Known rows, with every way that one mark hangs from another
q_740(q_35 q_275(q_74) q_450 q_701(q_262)): .15, -.49, -.15, .10, -.02, .29, -.42, -.29, .05, .26, .06, .04, .00, -.24, -.21, .01, .04, .69, .21
q_35(q_74(q_275) q_262): .21, .26, -.01, -.20, -.06, .04, .21, .11, .23, .27, .12, -.07, -.20, .09, .40, -.16, .07, -.32, .01
q_74(q_275 q_701): -.13, -.02, .40, -.05, .08, -.12, -.32, .20, -.19, -.19, .02, -.24, .00, .09, .15, .02, .02, -.04, -.03
q_74(q_275 q_450 q_701(q_262)): -.04, .07, .22, -.15, .02, -.31, -.07, -.01, -.08, -.21, -.47, .02, .16, -.03, .19, .20, -.04, -.10, -.10
q_275(q_74(q_701) q_262(q_450)): .37, .14, -.39, .20, .05, .18, .43, .08, -.15, -.12, -.06, .44, .13, -.12, -.02, .12, -.24, -.16, -.10
q_74(q_275 q_450 q_701): -.27, -.08, .34, -.23, .01, -.22, -.35, .12, -.05, -.36, -.24, -.02, .15, -.07, .04, .03, .10, -.16, -.13
q_275(q_262): .13, .13, -.25, .36, -.04, .00, .37, .00, -.17, -.10, -.09, .20, .13, .15, -.17, .17, -.12, .00, .10
q_74(q_275(q_262)): .29, -.10, .13, .05, -.12, -.09, .00, .14, -.09, -.13, -.08, -.05, .05, .22, .15, .23, .12, .05, .01
q_701(q_262(q_450)): .01, .22, -.12, .28, .12, -.26, .46, -.21, -.39, .01, -.21, -.02, -.08, .09, -.29, .07, -.30, .09, -.07
q_74(q_275(q_262) q_450): .15, -.16, .07, -.14, -.20, -.20, -.04, .07, .05, -.30, -.34, .16, .21, .07, .05, .25, .19, -.07, -.09
q_74(q_275(q_262) q_450 q_701): .01, .00, .16, -.14, -.08, -.15, -.07, .07, .01, -.28, -.38, .13, .24, .05, .20, .29, .03, -.13, -.07
q_262(q_450): -.33, -.01, .05, .14, .12, -.16, .10, -.06, -.37, -.21, .10, -.10, -.13, .05, -.54, -.16, -.13, .05, -.15
q_740(q_701): -.31, -.10, -.17, .28, .16, -.03, -.17, .02, -.21, -.15, .11, -.03, -.04, .10, -.60, -.26, .02, .15, .01
q_740(q_35 q_275(q_262(q_450)) q_701): -.10, -.36, -.04, .10, -.01, .04, -.37, -.17, .17, .18, .09, -.24, .04, .12, -.21, .15, .20, .57, .13
q_740(q_275(q_262(q_450))): .01, -.19, .23, .10, .03, .02, .00, -.12, -.03, -.02, .05, -.18, .05, .08, -.08, .28, .07, .23, .05
q_275(q_74(q_450 q_701)): -.08, -.01, -.21, .00, .08, .06, -.10, .18, -.05, -.35, -.06, .43, .21, -.45, -.25, -.25, -.04, -.33, -.15
q_740(q_450): -.26, -.14, .02, .26, .02, .15, .00, -.14, -.44, -.18, .12, .12, -.09, -.05, -.55, -.16, -.21, .21, .13
q_35(q_74(q_275(q_262) q_701)): .03, .10, .08, -.11, .06, .11, .24, .06, -.04, -.04, .15, -.04, -.08, .12, .43, -.06, -.16, -.32, -.03

Rows
.26, -.11, .16, .00, -.09, -.13, .06, .08, -.15, -.13, -.08, -.09, -.02, .25, .09, .25, .08, .09, -.07	q_74(q_275(q_262(q_450)))
-.11, -.05, .13, -.16, -.06, .07, -.29, -.04, .41, .38, .24, -.28, -.06, -.13, .25, -.11, .22, .09, .16	q_740(q_35(q_74 q_262) q_275)
-.18, .03, .18, -.16, .00, .09, -.31, -.03, .40, .38, .23, -.30, -.05, -.14, .32, -.09, .14, .06, .16	q_740(q_35(q_74(q_701) q_262) q_275)
-.02, .39, -.19, -.07, .05, .04, .48, -.07, .08, .27, .15, .01, -.27, .05, .02, -.26, -.15, -.30, -.07	q_35(q_74 q_262(q_450))
-.08, .51, -.16, .00, .11, .12, .36, .03, .13, .27, .12, .05, -.15, -.01, .24, -.25, -.20, -.40, .06	q_35(q_74(q_701) q_262)
.12, .05, .25, .01, .03, -.08, .03, .08, -.19, -.11, -.11, -.13, .01, .24, .25, .29, -.09, .03, -.04	q_74(q_275(q_262(q_450)) q_701)
-.41, -.04, -.17, -.07, -.05, -.07, -.10, -.01, .05, -.08, .13, .06, .02, -.18, -.18, -.39, -.01, -.15, -.01	q_740(q_35(q_74(q_450)))
.07, .37, .09, -.26, .05, .02, .28, .02, .13, .28, .10, -.15, -.27, .12, .42, -.11, -.11, -.30, -.09	q_35(q_74(q_275 q_701) q_262(q_450))
.48, .03, -.46, .20, -.04, .15, .45, .07, -.13, -.13, -.04, .46, .10, -.11, -.14, .10, -.13, -.12, -.12	q_275(q_74 q_262(q_450))
.14, -.23, .02, -.02, -.05, .13, -.27, -.01, .20, .11, .10, -.03, .16, -.22, .14, .17, .11, .24, .05	q_740(q_35 q_275(q_74(q_701) q_262(q_450)))
.25, -.27, .00, -.01, -.05, .14, -.09, .01, .19, -.13, -.05, .19, .25, -.24, .01, .20, .20, .01, .00	q_740(q_275(q_74(q_450) q_262))
-.34, -.58, .13, .09, .00, .24, -.69, -.27, -.01, .13, .24, -.22, -.07, -.06, -.45, -.09, .14, .75, .26	q_740(q_35 q_275 q_450 q_701)
.01, .34, .01, -.33, -.03, -.01, .16, .06, .30, .16, -.10, .06, -.07, -.03, .43, -.12, .01, -.44, -.05	q_35(q_74(q_275 q_450 q_701) q_262)
.17, .25, .02, -.26, -.03, -.01, .31, .01, .15, .27, .12, -.13, -.30, .14, .30, -.14, .00, -.26, -.10	q_35(q_74(q_275) q_262(q_450))
-.20, .07, -.37, .22, -.01, -.06, -.31, .04, .15, .25, .03, -.03, -.04, .05, -.39, -.23, .15, .30, .15	q_740(q_35(q_262) q_701)
